What can hang from each mark
kelosit: finaz finu gize
finaz: lamo
finu: kazag kelosit suno
kazag: kelosit
lelen: fakil gize
suno: finu
gize: kelosit lelen zego
zego: kelosit
fakil: kelosit lelen

Known rows, with every way that one mark hangs from another
finu{kelosit{finaz} suno}: [ 30, -22,   4, -29,  45, -13,  33, -28,  42,  21,  55,  17, -58,  20, -22,
  30, -16, -70,  -8,  10,  25, -21,  23]
lelen{gize}: [ 49, -26,  18, -32,  48, -11,   9,  -9,  10, -45,  41,  31, -84,  39,  11,
  -5,  20,   6,  -7,   8,  -3, -52,  18]
fakil{kelosit lelen}: [-25, -44,  90, -18,  60,   0,  -8,  16,  -8, -38,   2,  23, -60,  33, -28,
  57,   9,  43, -24,  39,   0, -35,  62]
kazag{kelosit{finaz{lamo} finu}}: [ 29, -21,  22, -11,  30,  -3,  34, -54,   2, -24,  48,  21, -58,  54, -15,
 -13,  31, -30,   4,  46,  -9, -45,  19]
suno{finu{kazag kelosit{gize}}}: [ 33, -31,  17, -24,  50, -32,   0, -17,  23,  20,  39,  16, -57,  35,  -6,
  18, -26, -17,   2,  18,  20, -21,  22]
finu{kelosit{finaz gize}}: [ 48, -25,   2,  -9,  57,  -6,  -2, -33,  36,  35,  40,  13, -54,  17, -28,
   9,   8,  -8,  -9,  32,  21, -11,  14]
finu{kelosit{gize} suno}: [ 46,  -1,  13, -36,  79, -33,  14, -40,  39,  15,  42,  27, -55,   8, -27,
  10, -22, -63,  -9,   7,  19, -22,  11]
finu{kazag kelosit{gize{lelen zego}} suno}: [  4,  38,   9, -34,  66, -32,   3, -48,  24,  14,  15,  34, -50, -15, -57,
  22, -69, -68,  -9,  -4,   1, -10,  20]
kazag{kelosit{finaz finu{suno} gize{zego}}}: [ 49,  -5,  15, -39,  27,   4,  -9, -63,   9,  -7,  63,  29, -59,  30, -45,
  -8,   4, -15,  16,  31,  -5, -24,   9]
finu{kazag kelosit{finaz{lamo}} suno}: [ -2,  10,   5,  -6,  58, -23,  48, -45,  43,  18,  39,  25, -63,  15, -27,
  20, -52, -98,  -4,  -1,  10, -20,  33]
fakil{lelen{gize{kelosit{finaz} zego}}}: [-13, -30,  42, -39,  13,  26,   8, -12,  10, -37,  27,  36, -71,  22, -43,
  37,  12,  32, -11,  30,  19, -36,  53]
lelen{fakil gize{kelosit}}: [ 49, -28,  29, -37,  52,   0,  15, -35,  26, -53,  55,  33, -72,  42,   1,
  11,  48,  12, -22,  24,  10, -45,  31]
kazag{kelosit{finaz{lamo} finu{suno} gize}}: [ 47,  -2,  23, -17,  46, -13,  24, -77,  13,  -5,  70,  27, -54,  35, -27,
 -19,  14, -35,  16,  38,  -5, -35,   1]
finu{suno}: [ 23, -10,  33, -35,  58, -15,  18, -14,   8, -32,  35,  20, -67,  28, -11,
  19, -21, -57, -12,  11,   0, -40,  29]
zego{kelosit{finaz{lamo} finu{kazag} gize}}: [ 15,  -8,  32,   7,  39,   6,   3, -80,  -9, -11,  57,  28, -70,  34, -38,
 -12,  21,   9,   2,  59, -19, -43,  33]
kelosit{finu gize{lelen zego}}: [ 49, -10,  21, -41,  33, -17, -37, -54, -25, -13,  20,  26, -37, -14, -50,
  11, -26,  21,   2,  58,  -9, -12,  16]
kazag{kelosit{finaz gize{lelen{fakil} zego}}}: [ 21,   3,  26, -24,  35,   6, -10, -44,   3, -19,  39,  16, -50,  34, -50,
  -2,  37,  16, -14,  39, -11, -39,   6]
gize{kelosit{finaz} lelen zego}: [-28,  -7,  19, -18,  -8,  25,  10, -30,   0,  -8,  -1,  34, -40,   3, -72,
  44, -16,  -9, -42,  46,   9, -27,  37]
gize{kelosit{finaz finu} lelen{fakil}}: [ 23, -25,  36, -14,   9,  16,  14, -60, -12,  -7,  48,  11, -25,  11, -36,
  51,  22,   5, -14,  77,  16,  -7,  32]
zego{kelosit{finaz}}: [ -3, -30,  36,  -5,  26,  24,  13, -28,  -5, -28,  44,  19, -81,  60, -27,
   8,  52,   8, -26,  47, -10, -64,  40]
finu{kazag kelosit{finaz gize{lelen}}}: [ 15,  15,   8,   8,  57,  -7,  -2, -40,  16,  40,  24,  12, -48,   1, -39,
  20, -25, -14,  -4,  24,   7,   3,  15]
kelosit{finu{kazag suno}}: [ 36,  -4,  28, -31,  50, -13,   2, -41, -14, -26,  41,  21, -63,  17,  -9,
  21, -47, -47,  18,  25,  -9,  -9,  39]
finaz{lamo}: [  4, -19,  30,  -8,  64, -28,  37, -24,   8, -39,   8,  26, -64,  33, -10,
  -6,  -4, -46, -29,  34, -10, -61,  35]
kazag{kelosit}: [ 14,  -6,  34, -21,  57,  -1,  23, -16,  -1, -45,  16,  20, -69,  65, -11,
 -12,  36, -29, -19,  20, -14, -58,  21]
finu{kazag{kelosit{finaz{lamo}}}}: [-13,  14,  28,  10,  52,   3,  29, -31,   4, -26,  18,  20, -74,  53, -18,
  -8,  -1, -38,  -8,  16, -21, -42,  32]

Rows
[ 24, -23,  15,   6,  30,  -2,  15, -54,  -6,  -5,  44,  16, -59,  20, -15,
  10, -27, -22,  15,  50,  -7, -13,  41] | kelosit{finaz{lamo} finu{kazag}}
[ 14, -22,  53,  -9,  41, -10, -12, -28, -20, -22,  35,   8, -39,  17, -22,
  52,   5,  27, -12,  54, -13, -16,  35] | gize{lelen{fakil{kelosit{finaz finu{kazag}}}}}
[ 25,  -4,  18, -20,  37,  14, -10, -35,  15, -13,  33,  24, -66,  44, -45,
 -16,  25,   6,  -9,  27,  -9, -39,  12] | kazag{kelosit{finaz gize{zego}}}
[ 17, -17,  61,  -3,  69, -21, -25, -13,  -3, -10,   9,  29, -49,  16, -29,
  27,   1,  39, -28,  34, -13, -31,  18] | fakil{kelosit{gize{lelen}}}
[ 31, -26,  25, -27,  49, -39,   1, -24,  15,  15,  46,   7, -43,  28, -11,
  30, -15, -10,  -1,  30,  19, -21,  19] | suno{finu{kazag kelosit{gize{lelen{fakil}}}}}
[ 16, -21,  14, -33,  33, -35,  -3, -19,  15,  17,  25,  21, -47,  19, -29,
  26, -40, -17,  -5,  21,  16, -22,  21] | suno{finu{kazag kelosit{gize{lelen zego}}}}
[ 28,  -7,  38, -16,  22,   6,  -1, -75, -19,  -4,  75,  22, -55,  21, -44,
  13,  28,   9,   4,  61,  -8, -40,  14] | zego{kelosit{finaz finu{suno} gize{lelen}}}
[ 77, -12,  27, -38,  60, -21, -19, -59,  -4,  -7,  59,  23, -53,   3, -19,
   4, -23, -15,  20,  40,   2,  -9,  13] | kelosit{finu{suno} gize}
[  0, -44,  88, -37,  50, -10,  -7, -12, -12, -33,  31,  27, -52,  21, -28,
  65, -11,  22,   2,  45,   4, -20,  60] | fakil{kelosit{finu{suno}} lelen}
[ 21,  -8,  14, -14,  21,   7, -31, -32,  -2,  10,  27,  15, -46,  -5, -60,
  17, -12,  32, -13,  45,  -1, -19,  12] | kelosit{finaz gize{lelen zego}}
[  0, -30,  30, -10,  25, -18,  32, -17,  10, -14,  46,  16, -65,  65,  -1,
   7,  -6, -28,   3,  22,   2, -50,  26] | suno{finu{kazag{kelosit{finaz{lamo}}}}}
[ 22, -31,  33, -23,  17,  16,  14, -56,  -9, -23,  73,  23, -73,  46, -27,
  16,  30, -14,   0,  51,  -6, -48,  38] | zego{kelosit{finaz finu{suno}}}
[  1, -26,  55,  -5,  48, -22,  12, -24,  -4, -28,  28,  12, -39,  22, -24,
  40,  20,  11, -34,  54, -10, -43,  29] | gize{lelen{fakil{kelosit{finaz{lamo}}}}}
[ -3,  -5,  48, -17,  41,   2,  23, -35,  -8, -33,  12,  18, -35,  19, -33,
  42,  23, -14, -44,  54,   7, -33,  33] | gize{kelosit lelen{fakil}}
[ 51, -37,  20, -66,  32,  -6, -11, -46,   8, -76,  66,  39, -84,  45, -18,
  -1,  51,  29, -12,  34, -14, -65,  41] | lelen{fakil gize{zego{kelosit{finu}}}}
[ 42,   6,  21, -40,  76, -41,  15, -49,  28,  10,  48,  18, -39,  -2, -33,
  24, -11, -55, -14,  19,  17, -22,   5] | finu{kelosit{gize{lelen{fakil}}} suno}
[ 55, -47,  46, -36,  68, -20, -11, -12,  23, -57,  58,  32, -78,  48,  11,
  18,  46,  45, -17,  18,  -8, -51,  31] | lelen{fakil{kelosit} gize}
[-13,  28,  29,  -6,  55,  -7,  44, -41,  15, -25,  40,  26, -73,  44, -22,
   1, -26, -79,   0,  -2, -15, -42,  27] | finu{kazag{kelosit{finaz{lamo}}} suno}
[ 46, -44,  54, -11,  68,  -3, -32, -21,  19, -15,  52,  11, -58,  35, -18,
  28,  34,  52, -21,  45,  -2, -24,  34] | lelen{fakil{kelosit{finaz gize}}}
[-16,   0,  15, -18, -13,  26,   0, -53, -16,  -2,   6,  34, -36,  -8, -71,
  48, -42,  -9, -16,  53,   3,  -2,  45] | gize{kelosit{finaz finu{kazag}} lelen zego}
[ -4,  25,  30, -13,  50,   5,  27, -31,   9, -22,  43,  20, -75,  47, -21,
   8, -22, -64,   5,  -5, -13, -31,  27] | finu{kazag{kelosit{finaz}} suno}
[-11, -61,  77,  -7,  34,  -2,   4, -22,  -5, -16,  33,  23, -49,  21, -32,
  57,   3,  43,   0,  66,   5, -23,  61] | fakil{kelosit{finaz{lamo} finu} lelen}
[ 29,  -2,  31, -37,  53, -17, -33, -34,  -6, -27,  17,  19, -44,  -1, -51,
  12,  -3,  23, -25,  45, -10, -30,  20] | kelosit{gize{lelen{fakil} zego}}
[  1,  -8,  45,   3,  42,  -2,  15, -66,  -3, -21,  55,  19, -58,  35, -44,
  -1,  56,  18, -28,  66, -15, -68,  20] | zego{kelosit{finaz{lamo} gize{lelen{fakil}}}}
[ 41, -26,   5, -51,  17,   6,   3, -40,  16, -42,  32,  55, -74,  21, -26,
   6,  -1,   3,  -9,  22,   5, -36,  34] | lelen{gize{kelosit{finu} zego}}
[ 50,   3,  22, -53,  34, -25, -26, -63, -17, -11,  38,  31, -37, -21, -54,
  18, -46, -12,   8,  44,  -5, -12,  12] | kelosit{finu{suno} gize{lelen zego}}
[ 35, -57,   3, -31,  22, -32,  11, -27,  42,  29,  52,  21, -49,  29, -25,
  15, -15, -16,  -6,  35,  31, -36,  18] | suno{finu{kelosit{finaz{lamo} gize{zego}}}}
[  4, -10,  33, -30,  25, -21,  -1, -17,  -5, -17,  28,  21, -55,  45, -24,
  12, -19,  -5,  -1,  21,  -4, -42,  18] | suno{finu{kazag{kelosit{gize{lelen zego}}}}}
[ 28, -17,  31, -30,  36,   5,  23, -49,   4, -20,  33,  35, -52,  19, -24,
  28, -15, -48, -10,  39,  14, -19,  39] | gize{kelosit{finu{suno}}}
[ 11, -45,  10, -11,  27, -28,  32, -17,  30,  21,  46,  13, -57,  42,  -4,
  25, -26, -39,   0,  24,  24, -31,  32] | suno{finu{kazag kelosit{finaz{lamo}}}}
